What can hang from each mark:
P: R V
M: P S
S: L R V
R: S
L: X
D: S X
V: P

Known rows, with every way that one mark hangs from another:
{M {P V} {S R}}: [ 2.169  0.569  2.141  1.234  2.112  1.395  1.089  3.585  0.102 -0.010
 -2.504 -4.983 -1.803 -1.519 -0.177 -1.927  3.317  1.053  2.025  3.417]
{R {S {L X} {V P}}}: [-1.411 -1.911 -2.274  1.093 -0.521 -0.559 -2.978 -1.375 -1.670 -0.911
  2.575  3.015  1.158  0.075 -0.785 -0.489 -0.468 -1.103 -1.674 -1.693]
{M {S R}}: [ 1.467 -0.809 -1.362 -2.830 -0.584  0.228  1.157 -0.160  1.190  0.720
 -0.329 -4.314 -0.924 -1.186  2.364  1.328 -1.504  1.376  2.082  2.098]
{S V}: [ 0.887 -1.784 -0.332 -1.694 -1.682  0.366  1.606  0.856  1.475 -0.093
 -1.315  1.114  0.950 -4.477 -1.349  1.518 -1.171 -0.623  0.419  0.649]
{S L {V P}}: [-0.672 -1.183  1.964 -0.937  0.100  1.168 -0.217 -1.032  0.439  0.526
  0.553  3.079  1.378 -2.113 -1.104  1.967 -0.202  0.061 -0.063 -0.447]
{R S}: [ 2.328 -0.903 -4.563 -2.825 -2.922 -0.671  0.250  0.948 -0.878 -1.407
 -1.025 -2.265  3.649 -1.467  2.404 -0.121  0.604 -0.330  0.239 -0.006]
{S {L X} V}: [-1.611 -1.943  0.152  0.614 -0.657  0.293  0.564 -1.570  0.197  0.468
  1.130  2.838 -0.372 -1.219 -1.994  1.768 -1.587 -0.342 -0.845 -0.981]
{S {L X} R V}: [-1.029 -1.040 -0.001  0.643  1.498 -0.412 -0.120 -1.320  0.997  1.634
  2.446  0.786 -2.247 -0.384 -0.816  1.923 -1.521  1.004  0.505 -0.293]
{D {S L R V} X}: [-2.798  1.597 -0.594 -0.566  0.478 -2.240 -0.294 -1.210  3.338  4.481
  5.731  2.234 -1.873  4.366 -0.530  1.197 -1.181 -0.552  3.372 -0.985]
{P {R {S {L X}}} V}: [ 0.010  0.970  0.291  2.519  1.083 -0.560 -1.265  1.533 -2.438 -1.257
 -0.246 -0.716 -0.217  3.655  0.517 -1.838  2.079 -0.166 -1.457 -1.308]
{R {S L {V P}}}: [-0.396 -1.186 -0.746 -1.631 -1.519  0.089 -1.653 -0.156 -1.608 -0.204
  1.387  2.528  2.530 -0.178  0.307  0.173  1.136 -0.689 -0.450 -1.171]
{P {R {S L}} V}: [ 0.949  1.516  1.813 -0.071  0.163  0.197  0.235  2.977 -2.433 -0.370
 -1.521 -1.183  1.021  3.531  1.827 -1.181  3.288  0.457 -0.044 -0.636]
{P R V}: [ 2.117  1.003  2.045  0.697  1.531  0.576  1.182  3.013  0.614 -0.626
 -3.569 -2.216 -0.258 -1.786 -0.168 -0.463  1.108  0.569  0.241  1.197]
{D {S {L X} V}}: [-3.302  0.898 -1.301  0.563 -0.675 -1.149 -1.190 -3.343  0.570  1.478
  3.384  3.542 -2.871  1.227 -2.977  0.756 -1.837 -0.469 -0.449 -1.241]
{P {R S} V}: [ 2.627  1.083 -0.578 -0.015  0.044 -0.582 -0.158  3.907 -1.352 -1.362
 -3.009 -2.654  0.866  0.185  1.342 -2.161  2.341 -0.209 -0.051  0.698]
{M P}: [ 2.231  0.334 -0.370 -0.209  0.332  1.192  2.419  0.754  0.994 -1.588
 -3.697 -2.916  2.787 -4.036  0.449 -0.340  1.663  0.733  0.172  1.541]
{P V}: [ 1.906 -1.000 -0.093 -0.524  0.138  0.637  0.809  2.622  0.185 -0.883
 -2.447 -1.282  1.337 -3.367 -0.333  0.356  1.708  0.077  0.834  0.904]
{L X}: [ 0.661 -1.866 -3.465  0.333  0.064 -0.498  0.615 -1.425  1.153 -1.530
 -0.779 -1.345  1.247 -3.435 -0.017  1.181 -1.978 -0.146 -0.592 -0.061]
{R {S V}}: [ 1.431 -1.764 -3.094 -2.362 -3.330 -0.434  0.395  1.771 -0.651 -0.907
 -0.385  0.479  2.023 -2.437  0.069 -0.307 -0.098 -1.157  0.081  0.256]
{D {S {V {P R}}} X}: [-1.814  2.070 -0.371  1.928  1.488 -2.476 -1.553 -1.023  4.245  1.637
  2.070  2.682 -1.287  1.197 -1.913 -1.094 -2.712 -2.144  0.995 -0.643]
{S {L X} R {V P}}: [-1.344 -1.087  0.160  1.613  3.170 -0.238 -1.970 -1.852  1.184  1.149
  2.962  1.170 -2.059 -1.161 -0.703  1.357 -1.652  0.755 -0.040 -0.256]
{M P {S L}}: [-0.048  0.226  2.678 -0.792 -1.126  2.309  2.567 -0.823 -0.626 -0.130
 -1.934 -1.600  1.323  1.200  0.350  0.238  1.890  0.815  0.267  0.997]

Rows:
[ 1.094  0.331  1.718  0.495  1.466  0.391 -0.101  0.411  1.943 -0.483
 -2.108  0.964 -0.597 -3.828 -0.909  0.118 -1.875 -0.282 -0.644  0.806] : {S {V {P R}}}
[-0.648  0.309  1.016  1.890  1.918  0.970  0.839 -1.669 -0.168  0.346
  0.709 -3.510 -2.059  1.780  0.725 -0.324  0.564  1.611  0.350  1.150] : {M P {S {L X} R}}
[ 0.897 -1.600  0.001 -2.228 -1.213  0.514  1.208  0.747  1.351  1.606
  0.265 -1.571 -2.521 -2.238 -0.351  1.184 -2.144  0.257  1.947  2.126] : {M {S R V}}
[-1.770  0.217  2.459  2.896  2.628  0.097 -0.948 -2.082  0.807 -0.184
  0.370  2.598 -1.722 -0.300 -1.793  0.558 -2.158 -0.154 -1.896 -0.968] : {S {L X} {V {P R}}}
[-0.501  0.753 -1.380  1.618  1.634 -0.845 -2.302 -1.795 -1.339 -1.795
  0.737 -0.496  1.043  2.711  1.995 -0.770 -0.478  0.207 -2.011 -1.738] : {V {P {R {S {L X}}}}}
[-1.334  0.080  4.995 -0.163  0.024  1.356  0.103 -1.490  0.391  0.683
 -0.615  2.058 -1.872  1.371 -0.992  0.613 -1.636 -0.062 -0.625  0.216] : {M {S L {V {P R}}}}
[-0.608  0.661  3.824  0.263  1.461  0.774  0.125 -0.721  0.945  0.743
 -0.906  2.508 -0.415 -0.443 -0.727  1.164 -0.609  0.495 -0.824 -0.373] : {S L {V {P R}}}
[-1.446 -1.922 -0.233 -0.103 -1.346  0.524  0.450 -3.195 -0.490 -0.377
  0.932 -0.368 -0.147  1.621  0.138  1.706 -1.611 -0.003 -0.574 -0.614] : {M {S {L X}}}
[-1.039  0.187 -0.178  1.110 -0.830 -0.679 -0.186 -0.213 -1.401 -0.416
  0.853  1.651 -1.030  2.425 -0.133 -0.535 -1.031 -0.633 -1.696 -1.473] : {P {R {S {L X} V}}}
[ 2.229  1.058 -2.263 -0.555  0.532 -0.748 -1.286  0.503 -0.217 -2.025
 -1.830 -2.237  2.473 -0.436  2.816 -1.343 -0.126  0.007 -0.898  0.147] : {V {P {R S}}}
[-1.766  2.287 -0.325 -2.054  0.195 -0.862 -0.351 -1.402  1.023  3.559
  3.492  1.102 -3.472  1.621 -0.635  1.224 -0.596  1.359  2.181  0.227] : {D {S L R V}}
[ 2.700  2.346 -0.949  0.527  0.160  0.063  1.635  1.993 -0.719 -2.234
 -3.996 -4.018  2.274 -0.187  2.365 -2.717  2.120  0.541 -0.755  1.110] : {M {P {R S}}}
[-0.853 -0.599  4.156 -0.075 -1.998  2.286  2.652  0.120 -0.366  0.463
 -1.374  0.922 -0.306 -0.018 -2.083  0.119  1.460 -0.276  0.191  1.054] : {M P {S L V}}
[ 0.503  1.637  0.006 -0.871  0.503 -0.178 -1.228 -0.611 -1.358 -1.080
 -0.456 -0.723  2.531  2.741  3.031 -0.448  0.983  0.678 -0.931 -1.096] : {V {P {R {S L}}}}
[-0.424 -1.325 -3.846 -0.370 -1.271 -0.858 -0.984 -1.623 -1.954 -1.304
  1.586 -0.468  2.460  2.114  2.008  0.281  0.313 -0.129 -1.012 -1.745] : {R {S {L X}}}
[ 0.147  2.336  6.657  2.088  1.625  2.448  2.152  2.281 -1.172 -0.374
 -3.737 -2.149 -1.436  2.760 -0.774 -1.767  3.712  0.820  0.159  1.452] : {M {P R V} {S L}}
[-0.020  0.785  1.169 -1.386 -1.919  0.130  0.924  0.982 -1.325  0.247
 -0.397  1.381  0.505  2.588  0.691  0.019  0.333 -0.076 -0.753 -0.818] : {P {R {S L V}}}
[ 1.657  0.260 -0.997 -1.266 -1.921 -0.526  0.838  1.992 -0.222 -0.877
 -1.881 -0.192  0.249 -0.809  0.741 -1.049 -0.550 -0.867 -0.405  0.318] : {P {R {S V}}}
[ 1.840  1.615  0.630  0.842 -0.646  0.053  1.636  2.835 -0.357 -1.566
 -3.581 -1.329  0.669 -1.368 -0.118 -3.115  1.723 -0.550 -0.877  1.168] : {M {P {R {S V}}}}
[-2.640  1.678 -1.661  0.555  1.306 -1.674 -1.645 -2.697  0.938  2.882
  4.674  1.561 -4.818  1.670 -1.520  1.037 -2.043  0.958  1.031 -0.367] : {D {S {L X} R V}}
[ 1.168 -1.572 -2.799 -1.228 -1.616 -0.304 -2.042  1.134 -0.584 -1.262
 -0.117  1.043  2.256 -3.599  0.072 -0.878  0.085 -1.409 -0.324 -0.080] : {R {S {V P}}}
[-0.929 -0.265  3.380  3.755  0.974  1.687  0.585  0.501 -1.699 -1.018
 -1.203 -1.101 -1.169  1.289 -2.152 -1.788  2.866 -0.186 -0.542  0.703] : {M {P V} {S {L X}}}
[-1.391  0.845 -2.809  0.480  2.005 -2.750 -2.329 -0.883  4.425  2.972
  4.688  1.268 -1.363  0.248 -0.782 -0.133 -2.388 -1.165  2.895  0.197] : {D {S R {V P}} X}
[-0.106 -1.189 -0.861 -2.624 -3.303  0.136  0.390  0.542 -1.723  0.241
  0.773  2.043  2.030  0.966  0.427  0.832  1.021 -0.491  0.103 -1.086] : {R {S L V}}
[-0.270 -0.361 -1.519  0.073  2.279 -0.296  0.236 -1.989  0.706  1.005
  2.015 -1.937 -0.827  0.541  1.814  2.155 -1.083  2.045  0.570 -0.239] : {S {L X} R}
[-1.142 -1.854 -2.203 -0.008 -2.240 -0.790 -0.855 -0.576 -1.681 -0.440
  1.979  2.358  0.860  0.588 -0.585 -0.051 -0.386 -1.030 -1.246 -1.715] : {R {S {L X} V}}
